What can hang from each mark:
K_665: K_612
K_163: K_105 K_612
K_643: K_393
K_184: K_612
K_105: K_163 K_930
K_622: K_393 K_665
K_565: K_608 K_612
K_612: K_55 K_163 K_184 K_565 K_665
K_930: K_105
K_55: K_612
K_608: K_565
K_393: K_622 K_643

In the rows, zero is written as 128.
Known rows, with every way that one mark hangs from another:
K_55(K_612(K_163 K_184)): [119 151 128  92 117 117 130 130 144 138 165  78 117 132 117 132 114 122
 130 114 144 121 127 148 163  92 125 104 122 128 107 137  99 133 120 131
 124 101 202  90 140 133 155 129]
K_55(K_612(K_163(K_105(K_930)))): [121 128 140  90 127 118 128 136 180 140 155  52 121 119  77 132 134 115
 115 141 135  97 129 152 158 116 119 102 120 141  95 118 125 138 107 123
 134 113 131  95 139 135 137 141]
K_622(K_393(K_643) K_665(K_612)): [140 131 142 121 109 135 128 135 113 131 142 171 196 131 158 120 143 118
 160 117 117 125 160 115 116 172 132 142 133  87 110 164 150 143 134 137
 138 119 110 138 130 163 137 104]
K_665(K_612(K_55 K_163 K_184 K_565)): [136 147  75  74 109 109 141 151 136 163 189 158 115 128 102 106 122 135
 115 107 136 110 131 145 127  84 138 109 115  78 119 157 102 145 181 107
 152 112 170 104 136 135 161 139]
K_565(K_608): [123 113 102 130 125 131 126 129 136 125 138 142 136 144 130 132  98 121
 136 134 104 124 124 126 130 137 127 148 133 128 128 133 142 123 129 139
 121 133 150 126 125 131 141 112]
K_184(K_612): [124 127 126 114 117 132 128 126 125 133 136 144 131 112 116 127 123 132
 125 145 142 114 139 128 134 140 126 122 126 116 116 128 133 137 105 131
 128 133 126 120 118 129 134 133]
K_105(K_163 K_930): [126 137 125 131 145 129 128 122 144 135 118 121 149 144  99 115 119 108
 129 141 121 129 123 125 134 141 123 121 109 130  86 112 127 109 173 114
 117 127 113 119 152 136 148 113]
K_930(K_105): [122 120 121 143 127 128 132 137 130 139 145 135 110 124 119 126 100 129
 108 136 123 115 133 131 132 147 129 110 123 118 139 129 124 128 128 128
 142 130 137 107 118 117 122 127]
K_163(K_105(K_930) K_612(K_55)): [129 119 131  81 140 118 123 133 167 147 167 109 140 123  77 126 106 116
 123 169 144  88 138 167 113 145 122 113 131 125 109 123 137 114 133 118
 147 141  98 112 126 152 112 161]
K_105(K_163(K_612(K_55 K_184)) K_930): [127 148 115  88 149 114 125 120 148 155 166 130 150 150  83 113  87 104
 140 153 145 119 132 156 134 132 123 110 111 116  82 124 108  90 192 112
 126 123 146 105 145 153 153 138]
K_643(K_393(K_622(K_665(K_612(K_184))))): [133 118 151 123 140 138 134 141 139 132 153 160 154 126 142 121 171 110
 158  89 127 137 164 126 162 138 131 118 107 109 148 150 131 131 137 129
 170 100 140  66 143 170 171 105]
K_612(K_163(K_105) K_184 K_565(K_608)): [119 126  90  84 102 122 129 147 171 154 181 107  92 144 100 128 100 123
 157 123 115  92 125 135 107  92 129 102 116 120 137 143 111 142 171 130
 124 110 222  87 127 131 164 126]
K_55(K_612(K_184 K_565 K_665)): [110 134 125 107 145  67 127 126 145 138 128 166  98 127 120 116 118 104
  95 127 181 107 129 154 149  95 133  95 117 121 145 152 118 134 185 145
 140 105 180  87 140 124 127 139]
K_665(K_612(K_55 K_163(K_105))): [139 119  93  96 112 128 137 150 162 153 187 109 128 113  97 122 139 138
 119 122 131 108 133 142 112 124 138 121 125  94 109 138 119 160 140 100
 159 122  93 111 125 148 128 139]
K_184(K_612(K_55 K_565(K_608) K_665)): [116 108  50 112 124  89 131 130 142 144 144 249 103 118  85 116 114 111
  95 158 133  92 126 166 112 124 135 122 131 104 145 155 146 150 183 143
 147 138 121 119 113 136 126 141]
K_565(K_608 K_612(K_55 K_184 K_665)): [115 106  64  94 135  98 129 126 146 136 156 194 150 166 108 123  83 101
 111 136 118 139 126 171 127 134 151 135 116 101 120 150 134 136 192 128
 152 141 205 121 132 130 119 114]
K_930(K_105(K_163(K_612))): [121 119 134 150 137 111 129 120 133 153 159 118 123 130 108 118  81 118
 125 151 146 112 146 122 154 160 122 110 118 135 101 125 120 110 172 127
 135 131 118  97 122 129 126 124]
K_622(K_393 K_665): [127 137 142 111 121 139 126 126 117 130 121 163 146 128 147 136 162 122
 138 132 118 138 143 135 105 127 126 134 129 125 124 139 153 138 116 146
 139 120 112 130 139 162 122 130]
K_105(K_163(K_612(K_55)) K_930): [129 134 119 108 145 110 128 119 143 149 154 138 152 140  77 113  99 105
 125 159 141 113 134 150 136 147 120 122 121 128  79 122 122 100 188 114
 131 141  84 124 144 154 134 138]
K_665(K_612(K_163 K_184 K_565)): [132 147 103  91 116 114 138 149 128 157 168 129 107 126 119 107 119 134
 128 105 146 112 140 120 143  95 133 107 111  91 113 152 106 142 171 113
 137 108 182  99 133 126 174 129]
K_393(K_622(K_665) K_643): [149 112 155 143 106 137 134 126 156 115 135 185 174 138 114 128 147 114
 187 113 104 126 151 154 166 152 133 114 132 131 155 150 124 127 113 131
 128 118  89 128 133 160 152 125]
K_105(K_163): [128 133 123 147 131 123 128 120 134 136 126 121 142 142 119 121 129 120
 138 127 132 134 124 112 124 135 127 126 113 132 109 121 120 127 177 119
 121 122 108 119 145 133 138 114]
K_612(K_55 K_184 K_565(K_608) K_665): [117 123  53 108 137  86 128 135 149 146 157 222 108 147 107 118  99 105
 116 134 127 112 116 169 105 100 143 115 123 100 159 161 124 133 214 138
 141 122 186 112 130 138 132 133]
K_622(K_665): [134 126 148 124 130 125 131 126 121 129 112 175 140 129 127 132 138 124
 157 135 119 134 140 135 133 143 124 125 124 129 143 130 136 132 112 140
 144 125 123 129 139 149 125 135]
K_612(K_55 K_163 K_565(K_608) K_665): [123 123  34 113 119  94 138 133 155 143 154 212  90 134  87 118 132 112
 104 133 111 104 115 174 114  94 134 119 129 124 138 157 129 153 193 138
 146 124 139 130 121 135 133 134]
K_608(K_565(K_612(K_184))): [120 133 166 102 132  98 129 137 117 139 144  97 147 158 134 117 103 125
 121 122 134 132 127 140 126 130 117 141 108 119 144 130 114 114 153 125
 153 150 237 104 130 103 129 114]
K_105(K_163(K_612(K_184)) K_930): [123 143 142 101 151 117 120 119 144 149 145 101 149 149  98 114  82 103
 150 151 155 125 139 131 156 142 118 108 105 130  70 120 109  90 183 121
 112 121 169  96 146 147 163 124]
K_930(K_105(K_163(K_612(K_55)))): [126 123 108 132 131 106 132 122 136 159 180 148 126 129 100 117  78 116
 114 153 142 108 138 145 137 155 127 110 124 122 107 131 116 113 188 118
 152 134  96 102 126 138 114 138]
K_665(K_612(K_184)): [131 130 123 110 135 129 128 142 122 141 152 127 147 132 140 117  99 128
 127 114 148 138 141 116 136 136 135 125 113  86 112 139 119 125 145 118
 133 117 169 102 131 130 153 118]
K_184(K_612(K_163 K_565 K_665)): [121 132  82 110 115 101 135 125 137 147 129 183  83  97  84 116 152 124
 112 144 153  96 135 153 133 102 129  97 119 127 119 147 124 165 150 140
 139 121 133 114 112 127 143 146]
K_612(K_55 K_163(K_105) K_565): [133 132  91  86  98 113 137 145 172 156 180 127  91 119  82 123 152 132
 122 127 126  83 121 155  90  88 131 100 128 118 140 140 114 155 169 109
 150 119 117 113 133 134 122 153]
K_184(K_612(K_55)): [130 128  99 101 112 128 130 129 131 140 158 172 134 108  99 126 120 133
 114 147 133 111 133 155 114 133 131 119 135 102 126 132 128 138 119 123
 138 138  97 128 120 140 123 146]

Rows:
[137 107 157 145 136 132 136 138 132 124 142 169 151 115 139 122 187 109
 142  93 118 128 167 120 165 152 125 130 111 124 151 145 150 141 126 131
 177 116  78  82 139 168 155 112] | K_643(K_393(K_622(K_665(K_612))))
[125 135  89 123 126  96 137 128 140 141 123 169  81 112  98 116 159 119
 110 127 141 110 123 147 135  90 130 103 122 137 130 148 121 156 173 135
 137 116 136 121 124 122 137 139] | K_612(K_163 K_565 K_665)
[127 129 117  97 122 144 130 139 172 143 147  72 117 120  74 130 138 125
 138 143 118 104 126 148 117 124 122 104 117 135  97 116 121 139 108 116
 132 124 131 112 129 136 147 136] | K_612(K_163(K_105(K_930)))
[123 129 158  83 145 126 116 132 165 150 158  72 135 132  98 125  85 114
 154 162 154 100 144 146 130 137 121  99 116 127 102 125 118 102 129 127
 126 126 178  89 127 143 140 144] | K_163(K_105(K_930) K_612(K_184))
[120 116  83  80 117 119 131 134 142 136 177 157 158 172 115 126  68 113
 123 124 105 136 131 161 133 127 146 142 118  98 122 139 130 123 173 117
 147 142 213 119 135 129 133 115] | K_565(K_608 K_612(K_55 K_184))
[126 134 144 120 149 117 125 115 139 142 132 111 147 141  95 114  98 105
 134 156 145 119 137 128 161 150 113 122 112 139  73 115 129  98 170 124
 119 135 107 114 141 143 146 128] | K_105(K_163(K_612) K_930)
[124 106  80  92 117 105 136 130 174 146 160 130 118 130  77 126 143 118
 103 136 131 114 127 174 118 120 148 111 119 123 108 141 129 175 167 109
 169 140 121 119 128 132  96 136] | K_565(K_612(K_55 K_163(K_105) K_665))
[128 119  97 117 149  89 126 116 137 139 142 184 121 116 102 123 125 111
 111 155 159 118 131 169 129 135 130 121 136 133 122 147 130 131 160 138
 151 135  99 130 116 147  97 153] | K_163(K_612(K_55 K_665))
[122 130  83 122 124 120 132 121 140 139 125 153 102  99  89 126 150 127
 116 148 142 119 132 154 135 126 129 105 121 133  99 139 122 160 115 139
 135 125 127 123 108 135 136 134] | K_184(K_612(K_163 K_665))
[129 121  80 114 112 113 139 147 130 146 168 152 115 135 116 109 114 128
 119 114 111 110 138 117 147 117 128 141 116 102 112 151 137 148 161 129
 137 121 151 111 121 125 170 118] | K_665(K_612(K_163 K_565(K_608)))
[131 113 153 144 132 133 134 126 143 117 128 165 138 125 127 134 193 107
 154 100 106 128 154 141 151 131 120 121 121 150 162 139 141 131 122 137
 167 114  97  90 141 164 147 118] | K_643(K_393(K_622(K_665)))
[157 116 131 135  99 142 143 138 155 127 159 165 174 131 107 118 159 122
 176  99 110 132 160 141 191 154 133 120 125 110 119 160 120 146 107 120
 142 112  87 121 129 164 178 119] | K_393(K_622(K_665(K_612(K_163))) K_643)
[114 121 123 105 149  98 127 130 184 136 134  86 114 112  66 129 147 104
 100 148 151 100 120 163 147 126 124  96 120 144  94 128 126 153 127 132
 145 111 123  93 136 138 129 138] | K_55(K_612(K_163(K_105(K_930)) K_665))
[137 121  88  85 104 109 140 155 160 163 191 135 102 114  89 111 143 138
 109 118 141  87 137 138 110 105 137 110 123  91 124 149 124 165 177  99
 161 122  97 105 129 138 131 147] | K_665(K_612(K_55 K_163(K_105) K_565))
[148 104 129 120 126 129 140 142 152 128 153 217 159 123 103 120 152 123
 122 115 131 147 156 160 163 137 134 134 123  92 149 145 141 138 120 112
 166 124  45 108 140 172 143 143] | K_393(K_622(K_665(K_612(K_55))))
[137 139 142 121 104 140 127 125 123 127 134 173 180 138 153 132 147 118
 174 126 106 119 146 134 108 154 131 130 141 115 123 154 141 137 130 145
 123 118 129 149 132 162 131 111] | K_622(K_393(K_643) K_665)
[125 128  97 107 147  94 125 117 141 146 155 175 123 126 106 122 103 112
 121 151 164 123 131 173 123 125 136 109 128 120 124 150 112 121 168 138
 145 123 161 113 120 151 115 151] | K_163(K_612(K_55 K_184 K_665))
[137 141 138 104 114 137 126 138 117 140 159 161 196 143 168 120 121 118
 177 113 122 129 158 120 116 157 140 129 127  75 110 168 132 136 144 137
 129 112 166 123 135 164 154 102] | K_622(K_393(K_643) K_665(K_612(K_184)))
[119 128  92  95 126 108 134 123 139 140 140 125 122 146 106 121 121 114
 128 122 137 146 132 155 149 110 144 112 104 125  96 142 113 148 163 123
 146 131 218 114 129 121 140 118] | K_565(K_612(K_163 K_184 K_665))
[128 133  59 120 129 111 136 127 147 138 141 172 107 119  89 126 154 124
 108 131 124 129 113 176 115 106 138 114 131 129 120 144 114 153 151 126
 148 121 107 136 121 143 118 140] | K_612(K_55 K_163 K_665)
[118 152 124  81 110  96 134 135 142 144 168 104  97 134 114 121 122 119
 119 110 149 101 129 144 162  68 125  94 119 125 123 147 101 135 159 131
 129 100 209  85 140 124 160 138] | K_55(K_612(K_163 K_184 K_565))
[119 130 105 103 108  95 134 134 148 137 170 127 101 140 111 123 118 114
 111 122 122  95 129 140 169  90 120 123 127 138 123 146 132 135 151 144
 130 113 177 103 131 122 157 128] | K_55(K_612(K_163 K_565(K_608)))
[124 137  77 104 137  85 131 134 142 148 144 210 101 128 106 115 129 114
 110 131 155 110 118 169  95  88 143  99 122 103 158 156 114 135 210 128
 149 119 163 113 133 131 121 147] | K_612(K_55 K_184 K_565 K_665)
[122 144 144  87 119 106 134 139 124 146 159  71 127 154 118 119 114 133
 125 113 121 127 127 146 141 111 114 135 105 129 122 129  99 130 137 121
 146 141 252 100 126 108 144 115] | K_608(K_565(K_612(K_163 K_184)))
[124 113 107  96 145  97 119 126 171 155 163 135 117 121  96 128 103 113
 136 160 171 105 132 167 100 129 138  95 128 121 131 147 114 134 170 132
 151 123 150  97 118 151 101 158] | K_163(K_105 K_612(K_55 K_184 K_665))
[153 103 154 149 112 133 138 136 149 122 144 188 189 133 124 115 144 116
 172 106 121 132 162 133 185 169 135 126 127 100 139 155 133 136 115 122
 140 118  75 121 129 162 165 121] | K_393(K_622(K_665(K_612)) K_643)
[118 125 119 103 145  72 130 132 130 144 145 163 142 151 114 115 117 115
  90 128 144 131 120 176 110 125 129 134 112 112 153 144 116 131 185 124
 172 149 207 110 126 115 102 122] | K_608(K_565(K_612(K_55 K_184 K_665)))
[132 132  93  81 120 138 133 143 179 148 166 100 120 123  59 128 133 126
 122 144 109  99 121 172 102 118 128 105 122 124 104 122 117 139 126 106
 145 124 105 119 132 148 132 146] | K_612(K_55 K_163(K_105(K_930)))
[125 126  80 118 132  84 135 129 141 142 130 214 100 121 102 112 147 114
  92 135 142 106 121 166 103 100 139 111 129 112 158 151 132 144 198 129
 153 128 101 128 129 130 106 148] | K_612(K_55 K_565 K_665)
[121 126 133 140 128  89 133 125 128 162 163 147 101 129 103 107  90 114
 117 151 158  92 149 120 149 139 119  99 115 129 117 136 122 114 214 128
 139 129 119  86 128 118 131 135] | K_930(K_105(K_163(K_612(K_565))))
[118 131 126 127 164  75 126 114 145 151 111 170 119 130  78  99 118  89
 116 162 172 101 137 138 151 135 118 104 107 139  91 134 136 113 227 133
 131 132 108 108 137 134 135 135] | K_105(K_163(K_612(K_565 K_665)) K_930)
[129 125  99  59 100 126 135 141 170 154 195  84 132 149  90 130 117 128
 139 121 122 116 134 165 111 103 146 107 113 106 113 136 104 149 156  96
 158 132 188 104 136 132 128 132] | K_565(K_612(K_55 K_163(K_105) K_184))
[118 102 108  77 115 138 131 139 174 139 163  73 139 158  76 127  94 111
 137 145  93 108 135 148 148 142 130 133 110 128  83 121 143 139 132 116
 137 148 178 113 131 128 150 115] | K_565(K_608 K_612(K_163(K_105(K_930))))
[119 132 130 135 135 115 126 124 133 162 172 106 119 142 116 118  59 115
 142 146 154 113 145 122 148 150 124  97 111 122 102 131  99 103 183 127
 131 119 179  78 127 132 143 126] | K_930(K_105(K_163(K_612(K_184))))
[117 105  69 118 125 106 134 121 147 131 138 148 122 150 103 124 117 108
 112 133 107 139 130 152 161 132 138 141 115 140  94 141 143 157 155 138
 148 144 178 128 121 122 132 110] | K_565(K_608 K_612(K_163 K_665))
[127 138  62 109 122  91 141 130 148 149 144 205  87 116  79 114 160 121
  99 128 133 108 117 172 115  82 136 101 127 123 134 153 119 158 193 126
 151 120 113 130 126 135 122 150] | K_612(K_55 K_163 K_565 K_665)
